Known rows, with every step that occurs
numebo, ronas, rimem, subib, tigo, fanu, rotu: [  5.8 -10.4 -31.0  42.3  53.7   8.0   2.3   9.4  59.4 -63.9 -52.6  48.3
  16.4  15.3  16.5  51.4  15.7 -62.2  12.1  17.4 -12.8]
ronas, rimem, subib, rotu, muleg, tigo, fanu: [  7.1 -41.5  43.6  26.3   9.8  10.7 -16.7 -12.3  39.4 -69.7 -29.8  71.8
 -37.7  28.9  45.0   9.5  -8.5 -70.3  28.7  29.3  -8.9]
fanu, rotu, subib: [ 11.9  18.1 -31.3  29.5  28.5  17.0  32.4 -19.8   6.1 -39.4 -34.7  11.1
  27.9   5.4 -23.3 -26.3   7.7 -18.3  12.5  -6.8  35.8]
subib, tigo: [-12.9 -18.7  -9.8 -19.8  38.2  -1.9   0.8  -4.3   9.9 -29.8 -30.8  39.2
   4.8 -13.5  16.7   3.4 -16.9 -34.5  35.4  11.4  -4.7]
subib, rotu, muleg, tigo: [  4.5 -58.2  25.5 -17.1  28.1   7.2 -14.5 -15.8   0.2 -44.9 -31.4  47.5
 -32.3 -10.2  -1.3 -10.0 -21.3 -43.0  36.6  11.3  11.5]
rimem, subib: [ -6.8  26.2  27.1  16.1   7.9  26.5   6.0  -8.4  43.6 -37.0   9.0  35.0
  15.6  14.7  45.7 -32.7   9.3 -21.8  23.9  12.7  26.1]
tigo, fanu: [-14.3  -7.4  26.7  11.8  -5.1  -5.9  -0.6 -50.9  35.3 -35.1 -12.2  -9.2
 -31.0   8.7   7.2 -14.3  18.6 -25.5  34.6 -13.0 -14.5]
ronas, rimem, subib, rotu, muleg, tigo: [  8.0 -34.9  32.7  19.7  25.1  30.5 -13.4  14.6  28.8 -65.9 -26.9  91.8
 -16.5  29.6  48.4   4.5 -19.6 -58.0  19.9  40.4  11.6]
ronas, rimem, subib, tigo, fanu, rotu, muleg: [ 21.5 -20.0  -1.9  25.9  16.8  -5.2  -6.6   8.1  28.3 -62.8 -39.8  52.0
  -8.2  19.4  20.7  24.7   0.4 -83.3  16.7  32.8  -8.9]
subib, rimem: [ -5.6  -7.0 -15.1  -7.7  32.4  33.2  -6.7 -14.2  12.6 -60.2  -4.0  45.1
  -0.1  10.8  15.5   6.7 -12.4  -4.2  39.6  -2.8 -13.1]
rotu, fanu: [-15.9 -13.5 -14.1   1.1   2.6  16.4  10.5 -33.9  12.3  -1.3  -5.5   8.6
 -23.5  -8.9  12.2  -8.5  28.4 -10.5  50.3 -12.4 -27.4]
numebo, ronas: [ -9.6 -14.8 -29.8  17.9  41.8  34.1 -10.4  -9.9  35.2 -30.2 -37.6  27.9
  13.6   5.6  -3.6  12.2  24.5   1.5  13.3  -9.9  -0.8]
rotu, subib: [  6.4  -5.0 -32.1  26.4  15.6  26.9   2.4 -39.1   6.4 -32.1 -39.7  39.2
  13.2  15.0   6.5 -30.4  14.1   5.8  14.9  -9.0   9.4]
tigo, subib, rotu, fanu: [ -1.0 -34.7   8.8  15.7  19.1  10.0  11.1 -66.4  46.8 -45.7  -4.7  -9.6
 -12.1  -9.1  24.1  26.1  25.5  37.1  73.0 -60.6 -20.5]
rotu, subib, tigo: [  6.6 -25.1 -48.9   4.7  39.8   6.0  -2.0 -30.2  -4.2 -34.9 -60.8  53.6
  18.3  -4.8   7.4 -12.2  -4.5 -17.8  23.0   2.2  -3.2]
muleg, tigo: [-25.4   8.1  30.0 -11.8  30.4  18.6   2.0  -2.5   6.3 -35.4  -8.3  32.8
 -27.8   6.9   2.8 -40.5 -19.6 -45.6  34.9  27.1  15.6]
fanu, rotu: [ -3.8  26.8   4.9   8.0  25.9  11.1  33.9   2.9  23.0 -37.6  -5.0  -5.8
  13.3   0.9 -16.5 -14.6  -2.5 -32.0  22.4   0.8  34.8]
ronas, numebo: [-12.3  12.2  29.6  20.8  12.1  49.5  -6.2  13.0  12.1 -43.0 -38.7  46.9
  -4.3  32.9  13.1  -9.5 -20.2  -9.9   5.8  -9.2   2.7]
numebo, ronas, rimem, subib, rotu, muleg: [ 19.8 -55.6 -24.9  40.8  41.1  41.8 -25.3   8.0  49.6 -59.1 -56.0  86.9
  13.6  24.2  36.5  48.6  20.3 -17.1   2.3   9.7  -3.7]
ronas, rimem, subib, tigo: [ -4.6  -2.4   3.7  18.3  31.6  24.0  -0.4  22.3  36.1 -53.6 -25.0  82.3
  17.6  26.9  67.0  16.7 -15.6 -47.7  15.5  37.9  -1.6]

Rows
[  7.8 -36.6  49.2   5.2   6.7  -1.7 -14.1 -35.1  37.0 -58.9 -14.5  42.8
 -35.2  -1.8  26.9 -22.2  -4.6 -65.0  43.5  13.2   8.1] -> rimem, subib, rotu, muleg, tigo, fanu
[-14.7 -24.9  29.1   0.3  34.6   8.6   6.5 -49.2  28.9 -49.9  -5.5   8.8
 -36.5  -9.3  14.4  -2.1  -0.2  -3.7  77.0 -28.1 -10.4] -> muleg, tigo, subib, rotu, fanu
[  7.9  -1.2   8.3  -6.8  25.8   5.8   4.1  12.0 -13.4 -37.3 -20.7  18.8
 -24.9  -2.4 -46.2 -31.9 -11.6 -71.5  21.4  27.7  31.6] -> fanu, rotu, muleg, tigo
[ -1.8 -28.5 -28.1  37.1  46.2  16.3 -19.4  -1.6  61.0 -59.5 -55.7  64.2
   5.1  21.7  37.7  48.1  16.8 -44.1  13.0  15.3 -31.1] -> numebo, ronas, rimem, subib, tigo, fanu
[ 21.5  -6.4  -6.4  -3.5  44.0  14.6 -10.3  -7.3  -4.5 -79.9  -9.6  14.6
 -21.8   6.3 -40.8  -5.0 -13.5 -35.5  44.8  -0.4  11.2] -> fanu, rotu, muleg, tigo, subib, rimem
[  5.8 -33.9 -35.9  12.2  23.3 -14.9  -7.0 -58.6   9.5 -38.4 -63.7  31.7
  -4.9  -4.6   4.7  -8.8   5.2 -30.7  30.5  -8.0 -24.6] -> rotu, subib, tigo, fanu
[ 20.3  10.9 -52.8  20.5  41.9  26.7  20.9 -20.8   1.0 -68.0 -28.3  31.2
  25.3   7.5 -21.7  -6.0  -5.5 -14.1  25.4  -9.9  15.3] -> fanu, rotu, subib, rimem
[ 12.9 -61.1   9.7  -3.9  16.5   9.7 -10.7 -24.8  13.6 -40.7 -32.1  38.1
 -12.8  -6.5   6.1   6.8  -3.7 -13.0  30.2  -9.7   7.6] -> subib, rotu, muleg
[  2.9 -66.6  35.4 -11.3  12.5 -10.6 -16.6 -42.4  11.0 -49.3 -34.6  28.9
 -54.8 -10.4  -7.2  -8.5 -11.3 -55.5  44.7   1.3  -8.7] -> subib, rotu, muleg, tigo, fanu
[  1.6  14.8  15.8   5.9  25.2 -22.7  18.3 -14.9  46.1 -53.0 -12.0  11.1
   9.2 -11.0  21.1  -5.2  -4.2 -73.2  38.1  12.1  10.2] -> rimem, subib, tigo, fanu, rotu
[ 15.5   1.5  12.4   6.3  29.0   5.4  -3.4  -8.2  -0.2 -55.3 -14.9  -3.2
 -21.9   6.1 -40.9 -24.3  -1.1 -38.2  33.2   0.3  28.6] -> fanu, rotu, muleg, tigo, subib
[ -1.4 -36.3  23.9  -7.5   0.2  -4.6 -31.8 -34.0  -6.2 -36.1 -30.4  23.7
 -64.7   5.3 -23.2 -34.3   6.0 -67.3  33.4  20.0 -15.9] -> rotu, muleg, tigo, fanu
[-11.1 -44.4  -0.2  -4.1  16.9   9.4  21.4 -42.3  28.9 -19.4 -13.4  15.6
 -17.2 -22.9  24.9  16.8  11.5  -4.1  61.4 -29.8 -19.3] -> subib, rotu, fanu
[ -5.3  12.5   9.4  16.2  24.6  -7.5  19.2 -38.3  10.7 -50.9 -29.1  -0.2
 -32.9   3.5 -33.4 -43.9  -5.4 -68.2  33.9   8.0  12.1] -> muleg, tigo, fanu, rotu, subib
[ 12.7 -32.5  -1.5  -7.6  33.2  24.9 -43.5 -26.6  -7.5 -72.2 -13.0  41.7
 -39.1  16.6 -13.6 -10.2  -5.8 -15.8  45.6  -0.2 -14.1] -> rotu, muleg, tigo, subib, rimem
[  8.2 -29.4  37.8  -2.7  20.2  15.0  -9.4  -8.2  25.7 -52.2 -12.8  64.2
 -12.9  -1.8  32.4 -26.3 -13.2 -52.3  34.6  21.8  26.4] -> rimem, subib, rotu, muleg, tigo
[  3.6  -0.5  -6.3   9.9  33.2  31.5 -13.7 -42.1  34.3 -81.0   6.4  15.6
   4.6  21.3  18.5  17.1   3.3  38.5  53.7 -37.5 -14.1] -> tigo, subib, rimem
